Each row comes from the steps of one walk. Every step used is in the known rows, and no mark comes twice. Write the walk behind each row, first mark first.
Known rows:
vidi > tivada: [ -3 -15   4 -14   0  19  -6   4 -26  11  -1  -5   7  -2  16  13  -2   2
   3  -9  -6  11  -6  -2  -6]
zalemu > kivi > vidi: [  0   7   5 -23  -9  -2 -20  -9 -38 -18   1  10 -14  -3 -26  19  10  12
   8   4  -6  57  12   4   4]
kivi > vidi > sebuk: [ -1 -31  35   1  -2   5  28  -5 -13 -23   2  -5  -8 -14  -8  21  22  -7
  -6 -22  -8   5   0  18 -20]
toza > lefuris > ragin > kivi > vidi: [-19   9  31  55  -1  -7  45 -15  18 -36  -6 -13 -18 -17 -22  -4   9 -29
  -1  -3 -11  10  10  23 -19]
ragin > kivi > zalemu > tivada > vidi: [ -7  39  46   6  -6   0   3   3  52   3   5  53 -18  -1   3   5  -5 -19
 -12  28 -32  26  -1   8 -37]
ragin > mobu: [  1  -3  -5  25   6   7  20  -2  19  18  -1   1 -12  -2  22  -3  -8  -8
   7   5   5   0   1   8 -10]
zalemu > kivi: [  2  13  -2 -22 -11   5 -27  -1 -19  -6  -2  11  -2   7  -8   8   3  14
   6  16   2  36   6  -1  10]
zalemu > tivada > ragin > kivi: [ -9  29 -18  12 -16   0   3   7  41  13   4  10  -6  -1  45   3  -2 -29
 -11  21 -17 -14  17   6 -25]
zalemu > kivi > vidi > tivada: [ -2  -7   9 -38  -7  16 -27  -5 -65  -6   0   8  -8  -5  -8  33   7  14
  11  -4 -13  68   6   2   2]
sebuk > vidi > tivada > zalemu > kivi > ragin > lefuris: [-15 -52  41   0 -14  38  -4   6 -23  70  -8  35   4  18  17  10  28  -4
  27  40  -7  82  -7   6 -56]
toza > sebuk > vidi > tivada > ragin: [  3 -43  -6   9 -16  30  25  22  10  25  -1 -26   7  -8  16   0   2 -10
  -3  29 -38 -11  13  -5 -11]
zalemu > tivada > ragin: [  2  19 -35  -7 -16  12  -2   9  21  21   6  16   0   2  47  -2   6 -22
  -4  20 -24  -3  14 -12   5]
zalemu > kivi > ragin: [ -2  -4  29 -13 -23  28 -35  -3 -13  12  -4  26  -8   7   2  14  11   8
  10  30  11  39   0  -8  -9]
zalemu > kivi > vidi > tivada > ragin > mobu: [  3 -32 -24 -19 -12  21 -15   3 -32   8   3  -4 -20  -5  24  21   6  -7
  15  15 -21  65  15  11   4]
mobu > ragin > kivi > zalemu > tivada > vidi > sebuk: [-11 -10  98  28 -20 -16  22   6  65 -16   5  42 -15  -4   3   9  24 -28
 -23  25 -36   1  -8   9 -19]
sebuk > vidi > tivada > ragin: [  5 -50 -10  -2 -17  18   2  17  -3  17   4 -19   4  -5  13  -6  14 -15
  10  17 -41  17   7  -5   0]
toza > lefuris > ragin > kivi > vidi > tivada > zalemu: [-24 -12  34  50  15   3  45   0  -6  -3  -8  -9  -7  -7  -6  11  17 -32
  10 -16 -11  41   3  19 -34]
vidi > tivada > zalemu: [ -5 -20   5  -7  16   8   0  14 -23  32  -2   6  10  10  15  13   6  -5
  11 -13  -1  33  -6  -4 -16]
zalemu > tivada > vidi > sebuk: [  0  -5  34  -2  -8   8  28  14  29  10   5  39  -6  14  30   9  26 -17
  -5   6 -14   3  -3  -3 -10]
vidi > sebuk: [  1 -23  27   0  -3   6  23   5   5 -12  -1  -4   3  -3   8   9  15  -5
  -8 -10  -1 -13  -7  14 -18]
mobu > ragin > kivi > zalemu > tivada: [-13  33  57  27 -18  -7   1  -7  43  -3   1  30  -8 -18  14   8  -1 -19
 -18  24 -28  -6   2  -1 -19]
mobu > ragin: [ -7 -27  26  22  -9 -22  -3   1   6  -7   1  -6   0  -1 -10  -5  14  -4
  -2   9  -2 -13  -1 -13  34]
tivada > zalemu > kivi > vidi: [ -3  -1   4 -14   6  -9 -16   1 -33   4   1  20 -10   8 -26  21  18   4
  16  -2   1  77  12   2  -4]
lefuris > ragin > kivi > zalemu: [  1  11  38  41 -12 -10 -12  -4  44 -29  -1  -3  -4 -19 -32  -6  -1 -23
 -11  12 -18  19   2  24 -31]
kivi > ragin > lefuris: [-15 -25  28  12 -12  21   8  -9   9  36  -4  24  -4   2  20  -1   6 -12
  -1  26  10   9 -11  15 -41]
toza > lefuris > ragin: [ -8   9   8  38  -3  11  34  -5  16 -15  -8 -10   2  -3   0 -19  10 -19
   3  10 -11  -3   2   2  16]
sebuk > vidi > tivada > zalemu > kivi > ragin: [ -4 -42  45   1 -16  39 -21  15 -25  54  -5  28   0  15   4  17  30   1
  30  26  -8  82  -1 -16 -34]

Which walk is each row?
[-10  23 -13  12 -14 -10  11   1  22   0   8  12 -19 -12  25  15   6 -32
  -7  10 -24   7  22   9 -28]
zalemu > tivada > ragin > kivi > vidi
[ -5 -31  20  24   9  23  39  22   2  51  -6  -4  11   2   6   9   5  -3
   7   8 -16  12   4  -9 -34]
toza > sebuk > vidi > tivada > zalemu
[ -1   6  -4 -15   4  -3 -22  11 -15  15  -3  20   2  18  -9   9  11   6
  14  12   8  57   6  -3  -2]
tivada > zalemu > kivi
[ -3 -22  32  16 -19  29  23  14  39   6  -2 -18  -4 -27   0   4 -14 -18
 -17  36 -55  -5  10  19 -57]
toza > sebuk > vidi > tivada > ragin > kivi > zalemu
[ -4  22  38   8  -3  -1  -6  -7  30 -21  -1   9 -11 -18 -15   7 -15  -8
 -14   8 -15  10  -2  25 -44]
ragin > kivi > zalemu
[  0 -26  16 -11  -2  17 -11  16 -31  36  -4  15   6  13  -4  10  20   8
  27  14 -17  75   5  -9 -14]
sebuk > vidi > tivada > zalemu > kivi
[  0 -13  16  29  -7  14  40   7  25  18  -5 -10   2  -8 -12  -5  -1   4
  -3  23 -17 -19  11  -4 -19]
toza > sebuk > vidi
[ -7 -24  33 -18  -9  36 -35  13 -36  45  -5  30   1  17  21  28  16   1
  19  15  12  71  -6 -12 -25]
vidi > tivada > zalemu > kivi > ragin
[-11  -7  61  31 -11 -22  -6  -5  36 -27   0   2 -12 -19 -30   1  -2 -13
 -18  17 -19  -4  -6  12 -10]
mobu > ragin > kivi > zalemu
[ -4 -19  22  37  -7  32  13  -3  25  34  -3  18 -19  -2  32   3   2 -15
  11  17  15   5  -5  -2 -28]
kivi > ragin > mobu
[ -8 -41 -25 -19 -10  15   1   4 -11  25   1 -10  10   2  38  -2   0 -17
  -3  20 -20  12  -3  23 -14]
vidi > tivada > ragin > lefuris
[ -7 -36 -18 -42 -17  13 -19  -5 -48   7   2   2  -4  -4  12  18   9  -5
   4  25 -26  67   8  26 -10]
zalemu > kivi > vidi > tivada > ragin > lefuris
[  1 -32  18   3  -7  22   9   6 -17  21  -1  -6   5  -4   4   2  10   1
  14   2 -24  19  -2  -6 -15]
sebuk > vidi > tivada
[ -3 -12  17 -13 -13  15 -17   6  16 -12   2 -10  -6 -19  12  11 -13 -20
 -14  14 -38  19  -1  22 -36]
vidi > tivada > ragin > kivi > zalemu
[ -1  48  32  39 -19   7  -3  -7  53  -4   1  22   1 -16   5   2   1 -28
 -12  20 -28  15   8  11 -40]
lefuris > ragin > kivi > zalemu > tivada
[ -3 -60 -10  -2 -16  18  17   7  -2  33   1 -12   8  -2  24 -14  11 -18
   8  31 -40  20   1  18 -24]
sebuk > vidi > tivada > ragin > lefuris
[ -2  17   6  -1  -4  -1   7   9  24  23   7  43  -8  15  19  -1  10 -12
   3  17 -14  18   2 -16   8]
zalemu > tivada > vidi
[  7  26 -17   6 -13  37  11   2  49  27   5  29 -14 -15  60  -2  -5 -30
  -5  31 -40  13  10   3 -21]
kivi > zalemu > tivada > ragin > mobu
[-14  12  71  29 -15 -25  -1   4  59  -4   7  45 -20  -2  -6   0  11 -25
 -15  36 -33  13  -3  -5  -5]
mobu > ragin > kivi > zalemu > tivada > vidi
[ -4  -3  19  53  -9 -23  -2   2  36 -17  -2 -18   0  -4 -23 -10   5 -20
  -2   5   4  -2   8  16 -19]
lefuris > ragin > kivi
[ -8  -1  15  11 -19   2  31   4  30 -12   6   8 -14 -15  34  23  22 -36
 -15   0 -27  -8  17  25 -48]
zalemu > tivada > ragin > kivi > vidi > sebuk
[ -5  -8  25  52  -7 -29   4  -8  16 -28   2 -16 -11 -15 -41   3  12 -24
   0  -7  -5  22  13  20 -21]
lefuris > ragin > kivi > vidi
[ -1  29  45  39 -16 -10  -5   4  69  -5   6  38 -11  -3 -12  -7  10 -33
  -9  29 -34  33   5   7 -24]
lefuris > ragin > kivi > zalemu > tivada > vidi
[ -8  59  31   4  -8  13   1  -8  36   7   0  36  -9 -17  26  13 -12 -16
 -15  13 -26   8   3  12 -53]
ragin > kivi > zalemu > tivada
[ -6 -28  28   7  -2  45 -15  10 -17  62  -7  32 -11  17  44  25   9  -6
  27  20  17  71  -5  -6 -34]
vidi > tivada > zalemu > kivi > ragin > mobu
[  4   7  56 -13 -11  22  20   8  38   0   6  51  -8   0  20  12  21 -16
 -15  14 -39  19  -9   5 -26]
kivi > zalemu > tivada > vidi > sebuk
[-16 -36  26  24  -8 -24  12  -7  10  11  -2   0   5   1  -1 -11   8  -9
  -6  25   0  -9  -8  11  12]
mobu > ragin > lefuris
[-18 -23  50  40  -7 -42   8  -8   9 -27   3  -9 -19 -16 -33   9  14 -14
  -6   0  -2   0   5   9  -1]
mobu > ragin > kivi > vidi
[ -9  11 -37  -8 -15  12  13   0  25  39   3  24   6   4  61  -7   4 -25
  -8  34 -24  -1   9  12 -17]
zalemu > tivada > ragin > lefuris
[ -2 -24  19  14  -6  33  36  12  -4  29  -6 -12   9  -9   6   8  -3   6
   0  13 -23  -9   5  -6 -27]
toza > sebuk > vidi > tivada
[ -2 -47  38  27  -8  48   1  13  -6  71  -6  30 -12  13  29  14  21  -9
  37  31  -2  80   0  -9 -44]
sebuk > vidi > tivada > zalemu > kivi > ragin > mobu
[ -9 -48 -18 -20  -7  10   8  -5 -29  12   5  -8  -2 -10  21  10   6 -19
  -3   8 -28  34   2  25 -17]
kivi > vidi > tivada > ragin > lefuris
